Each row comes from the steps of one walk. Every step used is in the known rows, and no mark comes twice. Write the walk behind each row, first mark first.
Known rows:
m-r: [ 0.527  0.344  0.572  1.120  1.513 -2.266 -3.484  0.339  2.844  0.801
  0.693  0.329 -0.799 -1.579  0.213 -0.290  0.618 -0.027 -0.980  0.919
  0.267  0.747]
m-r-c-j-a: [-1.646 -2.428 -1.636  4.338  2.032 -2.968 -0.941 -1.054  1.910  0.261
  5.127  1.154  1.976 -2.245 -0.448  1.027  2.415  0.055 -1.437  1.069
 -1.016  1.602]
c-j-a-l-v: [ 0.532 -3.885  1.876  0.866  4.323 -3.055  2.217 -2.155 -1.093  1.045
  3.254  2.120  0.516  0.491 -3.694  1.139 -2.823  1.610 -0.413  3.075
 -2.562  0.480]
j-a-r-y-l: [-0.345  1.984  0.698  0.151 -1.763  0.227 -2.616  4.005  0.923 -1.256
 -2.494 -1.362 -0.081 -0.800  0.711  0.765  2.734 -0.725  0.825 -0.631
  2.640  3.782]
c-j-a-l: [ 0.177 -2.559  0.326  1.907  2.610 -0.653  2.641 -1.389 -0.914 -0.929
  4.821  3.243  1.367 -1.264 -2.822  1.082 -1.629  0.611 -0.434  1.376
 -3.032  1.452]
l-a-j: [ 3.644  3.642 -0.409 -0.842 -1.658  1.268 -2.162  2.476  2.130 -0.154
 -4.559  0.523 -1.243  1.978  2.717 -0.426  0.459 -1.488 -1.092 -0.660
  0.387 -1.742]
m-r-a-l: [ 1.275 -1.148  0.409  0.718  1.750 -3.026 -0.194 -0.292  1.088  0.030
  3.709  2.029 -0.757 -2.290 -2.714  0.192 -2.174  0.009 -1.041  3.374
 -1.959  2.528]
a-r-y-l-v: [ 0.335  0.155  2.346 -0.651  0.985 -2.213 -2.003  1.183  0.797  0.766
 -3.597 -2.354 -0.875  1.025 -0.750  0.201  0.093  0.837  1.604  1.996
  1.815  1.376]
m-r-c-j-a-l: [-0.489 -1.885  0.235  4.025  3.347 -3.056  0.600 -2.165  1.703 -0.933
  6.295  2.505  1.538 -1.865 -2.925  0.608 -0.464  1.258 -0.710  2.236
 -2.609  1.926]
r-y-l: [ 0.031  1.636  1.491  0.079 -1.555 -0.874 -2.065  1.294  0.527 -0.561
 -2.543 -0.421  0.473  0.187  0.448 -0.587  0.865 -0.829  2.151  0.326
  2.455  3.332]
l-a: [ 2.198  3.278 -0.156 -0.181 -0.486  0.053 -1.830 -1.734  1.107  0.682
 -2.564  1.696 -0.317  2.212  1.004 -1.162 -0.651  0.092 -0.699  1.630
 -0.592 -1.258]
y-r-c-j: [-1.159 -2.797 -1.330  4.276  2.057 -1.031  1.022 -4.622  1.772 -0.583
  2.287 -1.229  3.017  1.032 -0.392 -0.189  2.515  0.641  2.174  2.299
 -2.751 -2.470]
j-m-r: [-1.699  0.817  0.371  3.419  1.788 -3.591 -2.916  1.561  4.070  0.334
  1.627  1.360 -1.120 -3.506 -0.556  0.214  0.926  1.127 -1.644  2.080
 -0.958 -0.341]
r-a: [ 0.108 -1.690 -1.823 -0.469 -1.042 -1.386  0.412  1.096 -0.832  0.808
  1.498  0.294 -0.344 -1.694 -0.249  0.631 -0.296 -1.536 -1.235  1.781
 -0.365  1.876]
m-r-a-j: [ 2.316 -0.085 -1.380 -0.376 -1.196 -1.355 -2.458  5.060  2.475  0.513
 -0.755 -0.342 -1.818 -2.129  1.750  0.754  1.146 -2.873 -2.120  0.089
  0.749  1.227]
c-j: [-0.166 -2.685 -1.115  2.065  1.603  0.016  1.149 -3.176 -0.042  0.066
  1.074  0.367  1.327 -1.553 -0.464  0.016 -0.260 -0.081  1.440  1.419
 -2.591 -1.283]
y-l-a: [ 2.013  5.686  0.229 -0.447 -1.465 -0.316 -3.642 -2.385  1.283 -0.210
 -3.074 -0.034 -0.182  1.694  1.670 -1.341 -0.271  0.163  0.024  2.324
  0.166  0.815]
c-j-m-r-y: [-1.154 -2.366  0.951  4.211  1.859 -3.271 -1.619  2.368  3.412  0.987
 -0.677  3.551  0.206 -2.561 -1.104 -0.207  0.994 -0.188  0.993  1.701
 -0.167  0.069]
l-v: [ 0.373 -1.844  1.575 -0.688  2.353 -2.503  0.134 -1.031 -0.414  1.840
 -0.566 -0.501 -0.537  1.503 -1.341  0.278 -1.524  1.128 -0.031  2.019
 -0.160 -0.694]
m-r-c-j: [-1.304 -1.832 -1.326  5.101  2.633 -3.395 -1.523 -4.446  3.670  0.038
  3.262 -0.839  1.652 -2.218 -0.608 -0.670  1.441  1.012  1.119  2.665
 -1.944 -0.715]
c-j-m-r: [-1.807 -0.908 -0.371  4.735  2.778 -3.551 -2.270 -0.542  4.026  0.346
  2.339  1.631 -0.256 -4.477 -0.890  0.299  0.721  1.100 -0.716  2.916
 -2.571 -1.122]
l-a-r-c-j: [-0.606  0.455 -2.274  4.374  1.299 -0.596 -0.870 -4.002  3.394 -0.916
  0.294 -2.109  1.182 -0.880  0.023 -0.575  1.885  1.466  1.224  2.424
 -2.460 -2.481]
m-r-y-l-a: [ 2.460  4.790  1.303  0.359 -0.946 -1.811 -5.284 -0.481  2.907  0.632
 -4.350  1.558 -0.297  1.573  1.456 -1.791  0.360 -0.556  0.522  2.394
  1.534  1.785]
l-a-j-m-r-c: [-1.174  3.565 -0.626  5.235  0.654 -4.585 -4.109  0.474  6.735 -0.407
  0.877 -0.305 -0.455 -1.113  0.671 -0.789  2.548  1.529 -1.453  2.278
 -0.052 -1.185]
l-a-j-m: [ 0.097  3.454 -0.550  2.228 -1.033 -0.606 -1.032  3.489  3.239 -0.657
 -2.408  1.682 -1.396 -0.831  1.266  0.279  0.710  0.287 -1.644  0.847
 -1.276 -2.695]
j-r-a-l-v: [ 0.650 -4.070  1.506  1.368  4.165 -4.569  1.218 -0.963 -0.196  0.958
  2.312  0.747 -0.807 -0.705 -3.575  0.783 -3.020  1.990 -1.042  4.205
 -2.071  0.789]

Which walk is each row?
[-0.239 -2.179 -0.263  3.229  2.724 -3.909  0.682 -1.094  1.803 -0.257
  4.907  2.855 -0.279 -4.353 -3.391  0.473 -2.230  0.714 -0.700  4.786
 -4.098  1.196]	c-j-m-r-a-l
[-3.101  1.292 -1.992  6.359  1.296 -2.085 -0.261 -1.921  4.270 -1.229
  1.178 -0.294  0.463 -2.924 -0.726  0.129  1.866  2.675  0.190  3.492
 -3.677 -3.414]	l-a-r-c-j-m
[ 0.823 -2.800  0.784  3.183  0.723 -0.959 -1.168  5.970  2.274 -0.476
 -3.596  1.431 -0.330 -0.654  0.798  0.310  1.976 -0.749  0.177 -1.904
  2.112  0.222]	a-j-r-y
[-4.096 -1.037 -1.508  6.475  1.690 -3.197  1.251 -2.224  2.841 -0.906
  3.494  0.364  1.313 -3.374 -1.456  0.256  1.245  2.263  0.644  3.029
 -3.278 -2.311]	r-c-j-m
[ 0.303 -0.831  1.005  0.596  1.573 -0.636  1.880  0.613 -0.938 -0.990
  4.102  2.970  0.543 -0.277 -2.569  1.102 -1.411  0.654 -1.328  0.396
 -1.422  2.277]	j-a-l
[ 0.788 -2.683 -1.334 -0.755 -0.604 -0.291  0.747  1.238 -0.829  0.734
  0.758  0.229  0.741  1.104  0.243  1.015  1.483 -1.979 -0.739  2.108
 -1.190  0.277]	y-r-a
[ 1.325 -2.678  1.924 -0.111  3.766 -4.956 -0.054 -1.170  0.472  1.834
  2.364  1.123 -1.155 -0.318 -3.497  0.389 -3.337  1.140 -0.884  4.706
 -1.719  1.310]	m-r-a-l-v
[ 2.177  4.613  1.007 -0.205 -1.647 -0.657 -3.488 -0.701  1.444  0.182
 -4.708  1.409  0.073  2.357  1.383 -1.632  0.010 -0.540  0.993  1.956
  1.406  1.423]	r-y-l-a
[-1.063 -1.053  1.474  3.153  1.104 -3.319 -2.191  3.987  3.395  0.935
 -1.217  3.355 -0.475 -1.750 -0.924 -0.244  1.212 -0.074  0.225  1.007
  1.170  0.611]	j-m-r-y
[-1.210 -0.994 -1.508  2.194  0.410 -4.237 -1.909  2.371  2.464  1.147
  2.809  1.372 -1.266 -4.519 -0.657  0.839  0.463 -0.589 -2.521  3.465
 -1.186  1.632]	j-m-r-a
[ 0.575 -2.497  2.390 -0.180  3.576 -3.039  1.715 -0.479 -1.113  1.025
  2.721  1.920 -0.134  1.271 -3.397  1.112 -2.671  1.640 -1.145  2.359
 -1.262  1.085]	j-a-l-v
[ 0.885 -1.104  2.490  1.076  1.671 -3.549 -2.408  2.371  1.504  0.568
 -3.691 -1.450 -0.742  0.639  0.015  0.361  0.218  0.499  0.778  1.357
  2.032  1.437]	a-j-r-y-l-v
[ 1.992 -0.321 -1.668 -1.086 -2.130  0.078 -0.303  4.773  0.646 -0.024
 -1.187 -0.551 -1.237 -1.144  1.675  0.976  0.756 -2.835 -1.475 -0.421
  0.566  0.802]	r-a-j
[ 1.649  2.106  0.293  2.936  0.336 -1.486 -3.533 -1.767  2.289 -0.215
 -3.875  1.387  0.664  0.344  1.217 -1.328  0.490  0.220  1.087  2.617
 -0.148  0.621]	c-j-r-y-l-a
[-1.958  1.839 -1.282  3.050 -0.052 -0.744 -1.256 -0.058  3.579 -1.626
  0.720 -4.219 -0.017 -0.521  0.008 -0.011  3.177  1.946  0.285  0.289
  0.490 -0.748]	a-r-c
[-0.087 -1.639  2.585  1.430  2.290 -4.142 -2.155  0.448  0.831  0.900
 -2.443 -1.037 -0.210  0.498 -0.969  0.097 -0.213  1.255  1.024  2.299
  1.575  1.797]	j-r-y-l-v
[ 1.014  1.202  1.242  2.717  0.211 -2.630 -3.470  5.081  4.598  0.961
 -3.711  3.833 -1.125 -0.528  0.610 -0.540  1.397 -0.883 -0.370  0.813
  1.298 -0.328]	l-a-j-m-r-y
[ 0.350 -2.790 -0.102  2.575  2.324 -2.639  1.313  0.155  0.262 -1.094
  3.573  1.584 -0.300 -2.779 -2.708  0.685 -1.874  1.087 -1.210  2.765
 -2.420  1.861]	j-r-a-l
[-1.124  0.791  1.122  3.296  0.376 -3.299 -3.385  0.651  3.080 -0.275
 -1.001  0.604  0.445 -2.796 -0.113 -0.443  1.328 -0.125  1.891  2.362
  0.497  2.413]	c-j-m-r-y-l
[-1.974 -2.616 -1.880  3.800  1.232 -1.795  0.866 -1.299  0.452 -0.177
  4.764  0.917  2.386 -1.503 -0.522  1.177  2.065  0.040 -0.961  0.557
 -1.111  1.256]	r-c-j-a
[-0.443  0.570  0.066  1.224 -0.968  0.280 -2.004  2.360  0.946 -1.146
 -1.918 -1.144  0.638 -1.588  0.567  0.777  2.544 -0.755  1.543  0.105
  1.406  3.096]	c-j-a-r-y-l
[-2.391  1.171 -1.665  3.142 -0.124 -0.886 -1.190  1.593  2.926 -1.464
  2.327 -3.048  0.380 -0.828  0.038  0.950  4.000  1.441 -1.298 -0.359
  0.805  0.645]	j-a-r-c
[-0.540  3.907 -1.430  2.885 -0.394 -0.741 -2.500 -1.053  4.220 -1.183
 -1.052 -3.134 -0.234  0.820  0.666 -0.747  2.800  1.997 -0.190  1.334
  0.109 -1.544]	l-a-r-c
[-1.287  1.396 -0.439  2.409 -0.747 -0.651  0.130  4.594  2.474 -1.112
 -0.671  0.623 -1.225 -2.216  0.578  1.021  1.136  0.197 -1.161 -0.172
 -0.864 -1.921]	a-j-m
[ 1.436 -2.141  0.355 -0.249  1.155 -0.685  2.255 -0.389 -0.806 -0.593
  2.731  1.657  0.630  0.972 -2.415  0.657 -1.244 -0.254 -0.049  2.966
 -2.801  0.813]	y-r-a-l
[-0.439  1.488  0.216  2.985  0.927 -2.784 -3.352  3.995  4.895 -0.146
  0.115  0.900 -1.781 -3.353  0.634  0.520  1.554  0.142 -1.950  0.794
 -0.483 -0.749]	a-j-m-r
[-2.356  1.973 -0.443  5.346  0.891 -4.616 -3.200  1.350  6.208 -0.727
  2.269 -1.170 -0.299 -2.217  0.158 -0.177  2.871  1.489 -1.098  1.471
  0.266 -0.472]	a-j-m-r-c
[ 0.737 -1.390  1.662  1.224  0.918 -2.305 -2.648  3.001  2.368  1.340
 -1.875  2.521 -0.216 -0.219 -0.323 -0.661  1.015 -1.063  0.755  0.122
  2.190  1.556]	m-r-y
[-2.619 -1.008 -0.886  6.229  2.077 -3.697 -1.415 -1.162  3.624 -1.419
  2.543 -2.106  1.030 -1.455 -0.285 -0.216  2.571  2.610 -0.589  0.793
  0.208 -0.093]	j-r-c
[-1.229  0.272 -1.540  2.095 -1.375 -1.510  0.409  5.321  2.027 -0.588
  0.298  0.757 -1.388 -3.345  0.426  1.429  0.909 -0.767 -1.889  0.993
 -1.137 -0.742]	r-a-j-m
[-4.185 -0.384 -1.894  6.532  1.557 -2.076  0.669 -1.046  3.781 -1.580
  2.518 -1.143  0.587 -3.982 -1.257  0.658  2.215  2.678  0.551  2.717
 -3.270 -2.876]	a-r-c-j-m
[-1.292 -2.374 -2.051  3.305  1.222 -4.288 -1.325  0.815  2.447  1.124
  3.334  1.641 -0.587 -5.295 -0.938  0.829  0.284 -0.657 -1.772  4.165
 -2.447  0.974]	c-j-m-r-a
[-0.698 -1.166 -2.006  1.547  0.686  1.811 -0.108  2.241  0.805 -1.029
  0.850 -1.211 -0.052 -2.562  0.213  2.047  2.747  0.003 -1.236 -0.619
 -1.301 -0.098]	c-j-a-r
[-1.260 -0.171 -0.244  2.730  0.555 -1.226 -0.139 -1.810  2.227 -0.770
  1.434 -1.949  2.167  3.235  0.087 -0.261  3.434  0.956  0.946  1.106
 -0.228 -1.470]	y-r-c
[-0.642 -1.152  0.775  3.674  0.779 -2.007 -2.302  0.213  1.454 -1.133
 -1.803 -0.452  1.083 -2.124  0.229 -0.198  1.493  0.186  2.084  1.105
  0.901  2.493]	c-j-r-y-l
[-0.719 -2.156 -0.012  3.450  2.579 -1.875  2.377 -2.422  0.178 -1.297
  5.900  2.330  1.999 -1.072 -3.021  0.796 -0.729  1.324 -0.210  1.716
 -2.772  1.539]	r-c-j-a-l
